What can hang from each mark
mude: kinuz zagak zato
zato: gonek rizofi
zagak: gonek
kinuz: gonek rizofi zato
gonek: kinuz
rizofi: gonek kinuz losa

Known rows, with every way that one mark hangs from another
(mude kinuz (zato (rizofi gonek losa))): [-1.59  4.08  3.76 -1.28  1.24 -2.53  2.39  1.68 -4.27 -1.75 -1.49  6.13
 -3.35  0.86 -1.07  3.07 -0.58 -1.47  0.73]
(kinuz (rizofi gonek) zato): [-1.31 -1.42 -3.62 -2.02 -2.34 -3.52 -2.20 -2.61 -0.73 -1.69 -1.03 -3.31
 -0.46 -0.11  1.89 -3.67  0.39 -1.68 -0.16]
(zato (gonek kinuz) (rizofi losa)): [ 1.83 -0.91 -1.29 -1.58  1.29  0.95  0.65 -0.33 -0.08  1.11 -3.30  5.86
  3.66 -0.24 -1.11  1.57 -4.05  0.45 -0.05]
(mude (zagak gonek) (zato rizofi)): [ 0.52  3.43  4.27  3.98  2.81 -0.37  0.65  4.49  0.52 -0.35  2.96  0.64
 -4.18  0.48 -1.97  1.49 -0.42  0.29  1.11]
(zato gonek (rizofi kinuz)): [ 3.18 -1.27 -0.12  0.91  0.49  3.70 -0.62 -1.30 -0.11 -1.48 -2.32  0.27
  2.57 -0.03  1.74 -0.68 -0.84  2.60 -0.86]
(zato (rizofi (kinuz gonek) losa)): [ 0.59 -0.09  0.58  1.18 -0.61  3.75  3.46  1.06 -0.81 -0.97 -0.92  4.31
  1.83  2.49  1.30  0.86  1.93  4.50  0.90]
(mude kinuz zagak): [ 0.26  3.55  4.60 -0.25  3.32  2.44 -1.91  3.21  1.97 -1.61  1.27 -4.08
 -2.05  0.09 -2.21  4.60 -1.76 -3.91 -2.13]
(kinuz gonek): [ 0.38  0.73  0.63  2.38  0.55  1.96  0.73  0.24  2.67  0.55 -0.51 -5.20
  0.03  0.16  0.32  0.98 -1.13  0.86 -1.54]
(zagak gonek): [ 1.17  0.54  1.08  4.74  0.36  0.84 -0.86 -0.08  2.19  2.21  1.62 -5.72
  0.03  1.03 -0.46 -0.94 -0.96  1.62 -1.46]
(mude (kinuz (rizofi losa)) zato): [-1.11  2.08  5.31 -1.48 -0.06 -0.84  1.50  0.75 -3.84  0.13  0.63 -0.30
 -4.96 -2.04 -1.54 -0.79  1.76 -1.52  1.87]
(rizofi (kinuz (zato gonek))): [ 1.64 -2.50 -1.63  0.80 -1.39  4.67 -0.80 -2.49  1.39 -1.05 -0.52 -3.78
  2.38 -2.10  2.90 -1.44  1.87  0.93 -1.38]
(zagak (gonek (kinuz rizofi zato))): [-0.32 -2.50 -2.29  1.41 -0.29 -2.44 -2.45 -0.27  1.94  2.44  4.02 -3.17
 -0.12 -0.78 -0.93 -3.44  1.68 -0.52  0.63]
(zagak (gonek (kinuz (zato rizofi)))): [ 0.87 -0.77 -2.72  2.79  1.52 -2.08 -2.54  2.23  3.74  1.05  2.19  1.39
  1.85  1.58 -1.14 -0.80 -0.46 -0.12  0.01]
(kinuz gonek rizofi): [-0.14 -0.69 -0.05  0.50 -0.42  0.72  0.73 -0.60  0.55  0.59 -0.06 -5.10
 -1.19 -0.76  0.12 -2.21 -0.52  0.53  0.16]
(mude zato): [ 1.07  1.98  3.70  2.37  0.49 -1.83 -1.64 -0.30  1.08 -0.05 -0.70 -5.49
 -3.25 -0.71  0.59 -0.37  1.14  0.59 -0.87]
(mude kinuz zagak zato): [-0.44  4.80  7.48  0.46  3.50  0.89 -0.68  3.73  0.52 -1.55  2.47 -3.65
 -5.77 -1.68 -2.18  4.70  0.41 -3.75 -0.91]
(gonek (kinuz (rizofi losa) zato)): [-0.56 -2.42 -2.59 -2.89 -1.64 -2.54 -1.76 -1.03  0.41  0.66 -0.16  0.92
  1.13 -0.29 -0.03 -2.54  1.81 -0.79  1.28]
(rizofi gonek (kinuz zato) losa): [-1.34 -1.00 -1.89 -0.87 -3.31  0.62  0.70 -2.64 -1.75 -1.68 -0.62  1.34
  1.81  1.68  3.48  0.02  4.33  2.01 -0.65]
(zagak (gonek kinuz)): [ 0.89 -0.09  1.01  3.77  1.79 -1.11 -1.99  0.05  2.93  3.50  3.11 -3.94
  0.51  0.79 -1.51  0.88 -0.49  1.25 -1.75]
(zagak (gonek (kinuz zato))): [ 0.10 -0.96 -1.60  3.30  0.71 -1.16 -2.31  0.55  4.07  2.53  3.55 -3.27
  1.11  0.12 -0.71 -0.28  0.97 -0.26 -1.13]
(kinuz gonek (rizofi losa) zato): [-1.71 -1.62 -2.63 -1.15 -2.67  1.59  2.97 -0.04 -0.27  0.19 -0.29  0.00
  0.22 -1.03  0.77 -2.91  1.24 -0.08  2.07]

Rows
[-0.23 -0.34  1.70  1.59 -1.47  4.82  3.58 -0.69 -0.46  0.44  0.50 -0.36
  1.05  1.05  1.63  1.48  3.24  4.28 -0.16] : (rizofi (kinuz gonek) losa)
[-0.44 -1.58  0.19  0.73 -0.49 -1.42  0.58 -0.68 -1.14  4.05  2.98  0.42
  0.12  0.28 -1.84 -1.78  0.59  1.82  1.28] : (zagak (gonek (kinuz (rizofi losa))))
[ 0.34 -2.33 -2.56 -1.67 -0.46 -3.43 -4.36 -1.05  2.36 -0.01  0.58 -3.46
  0.35 -0.68  0.19 -3.06  1.43 -1.68  0.02] : (gonek (kinuz rizofi zato))
[-0.95 -1.31 -0.87  1.07 -2.49  4.81  3.31 -0.10  0.66 -0.57  0.76  0.34
  1.67  0.38  2.50  0.16  4.66  2.79  0.36] : (rizofi (kinuz gonek zato) losa)
[-1.82 -0.64 -3.00 -2.25 -1.22 -3.14 -0.70 -1.65  0.24  0.25 -0.92  2.65
  2.05  1.11  0.76  1.79  0.67 -0.95 -1.01] : (rizofi (gonek (kinuz zato)) losa)
[ 0.01 -0.76 -2.74  1.61  0.25 -1.19  0.15  2.23  1.77  1.67  1.42  5.79
  2.70  1.95 -1.36 -0.35  0.00  0.75  1.17] : (zagak (gonek (kinuz (zato (rizofi losa)))))
[ 0.43 -1.56  0.30  2.00  0.75 -2.31 -2.11 -0.74  0.77  3.31  3.71 -3.87
 -0.67 -0.13 -1.69 -2.21  0.26  0.96  0.03] : (zagak (gonek (kinuz rizofi)))
[-2.04  2.34  2.68 -3.33  1.77 -0.70 -1.00  0.96 -2.43 -2.25  1.77 -2.14
 -3.65 -0.43 -1.77  2.76 -1.46 -4.66 -0.85] : (mude (kinuz (rizofi gonek)) zagak)
[-0.62  3.97  2.84 -0.37  2.09 -3.38 -0.43  2.18 -1.36 -3.22 -0.71  2.15
 -4.06  0.96 -0.25  3.15 -1.11 -1.25 -0.01] : (mude zagak (zato (rizofi gonek)))
[ 1.42 -2.62 -0.91 -1.87  0.81 -0.27 -1.94 -2.81  0.10  1.94 -0.55 -3.06
  0.86 -2.99 -0.64 -1.48 -2.46 -0.84 -0.69] : (zato (gonek (kinuz rizofi)))
[ 0.68  2.46  3.04 -0.96  1.59  2.61  3.35  2.39 -2.17 -1.23 -1.93  5.77
 -1.74 -1.96 -1.20  2.69 -2.72 -0.71  1.65] : (mude zagak (zato gonek (rizofi losa)))
[-1.15 -2.55 -2.38  0.27 -1.48 -1.43  0.16 -0.16 -0.04  3.12  3.37  1.24
  0.69 -0.29 -1.14 -2.98  1.97  0.33  1.90] : (zagak (gonek (kinuz (rizofi losa) zato)))
[ 2.31 -1.38 -0.23 -0.21 -0.76  4.66  2.11 -1.27 -2.06 -0.84 -3.01  4.55
  3.42  0.36  1.51 -0.17 -0.45  3.46  0.37] : (zato gonek (rizofi kinuz losa))
[ 1.27 -1.12 -3.75 -1.16 -1.05  2.84  1.60  0.11  0.27 -1.01 -4.34  4.89
  3.78 -0.65  0.83 -1.44 -3.14 -0.60  0.85] : (kinuz (zato gonek (rizofi losa)))
[-2.12 -1.44 -3.66 -3.16 -3.58 -2.54  0.42 -2.54 -2.69 -1.05 -1.87  1.11
  0.33  0.30  1.60 -3.07  0.86 -0.91  1.06] : (kinuz (rizofi gonek losa) zato)
[ 0.21 -1.50 -0.12 -2.32 -0.58 -2.45 -1.46 -1.54 -0.76  1.66 -0.50  0.15
  0.57  0.44 -0.86 -1.31  0.31  0.59  0.74] : (gonek (kinuz (rizofi losa)))
[-0.82 -1.72 -2.61  0.01 -1.48  0.58  0.40 -0.04  1.63 -0.44  0.40 -4.45
 -0.65 -1.41  0.87 -3.43  0.82 -0.88  0.89] : (kinuz gonek rizofi zato)
[-0.36  0.59 -1.57 -2.15  0.61 -4.11 -0.54 -0.47 -1.24 -0.26 -2.66  6.60
  2.24  3.18 -0.40  2.56 -2.02  0.69 -0.41] : (zato (rizofi (gonek kinuz) losa))
[ 0.57 -2.71 -0.99 -3.06 -0.41  0.64  0.78 -2.79 -1.88  2.54 -1.31  1.36
  1.69 -2.55 -0.78 -1.00 -2.00 -0.07  0.57] : (zato (gonek (kinuz (rizofi losa))))
[ 0.74 -2.49 -1.65 -0.41 -2.56  5.64  1.84 -2.43 -0.62 -0.42 -1.21  0.63
  3.25 -1.66  2.80 -0.92  2.25  1.84 -0.21] : (rizofi (kinuz (zato gonek)) losa)
[-0.76  2.63  1.37 -0.51 -0.43 -3.82  1.83 -0.07 -3.55 -1.36 -2.95  5.42
 -1.99  1.60  0.66  0.87 -0.34  1.24  1.00] : (mude (zato (rizofi gonek losa)))
[-1.50  5.42  5.12 -1.19  3.83 -2.03  0.17  3.97 -2.11 -3.54  0.91  2.94
 -5.39  0.13 -2.00  5.39 -1.29 -4.03 -0.24] : (mude kinuz zagak (zato (rizofi gonek)))
[ 0.49  0.57 -1.57 -1.04  1.92 -5.08 -3.06 -0.59  0.82 -0.88 -1.89  2.17
  1.37  2.72 -0.22  2.03 -2.44 -0.14 -1.67] : (zato (rizofi (gonek kinuz)))
[-0.88  0.39 -4.05 -1.71 -1.75 -2.23  0.37 -0.07 -0.85 -2.37 -3.77  5.66
  2.34  2.63  1.41 -0.51 -1.10 -0.37  0.43] : (kinuz (zato (rizofi gonek losa)))
[ 0.71  2.13  4.29  0.61  2.05  2.72  0.87  0.76  0.11 -0.39  0.16 -3.26
 -3.41 -3.87 -0.51  2.72 -1.78 -1.75 -0.71] : (mude zagak (zato gonek))
[-0.38  3.37  4.86  2.82  3.44  3.58  0.09  3.99  1.65  0.72  4.77 -3.79
 -2.45  0.03 -3.28  4.17 -1.56 -2.77 -1.46] : (mude kinuz (zagak gonek))
[-0.12  1.30 -1.59 -1.19 -0.66 -2.17  0.79 -0.50 -2.00 -1.43 -4.13  4.95
  1.72  3.30  0.73  0.74 -2.58  1.12 -0.17] : (zato (rizofi gonek losa))
[ 0.86 -2.88 -3.33 -1.42 -1.74  1.58 -0.98 -2.38  0.49 -0.24 -1.64 -4.05
  0.96 -3.46  1.19 -4.60 -1.57 -1.97  0.21] : (kinuz rizofi (zato gonek))
[-0.09 -1.19 -0.80  2.27 -1.28  3.74  0.57 -0.18  2.62 -1.20  1.54 -4.02
  0.84 -0.04  2.77 -0.29  4.38  1.96 -0.91] : (rizofi (kinuz gonek zato))
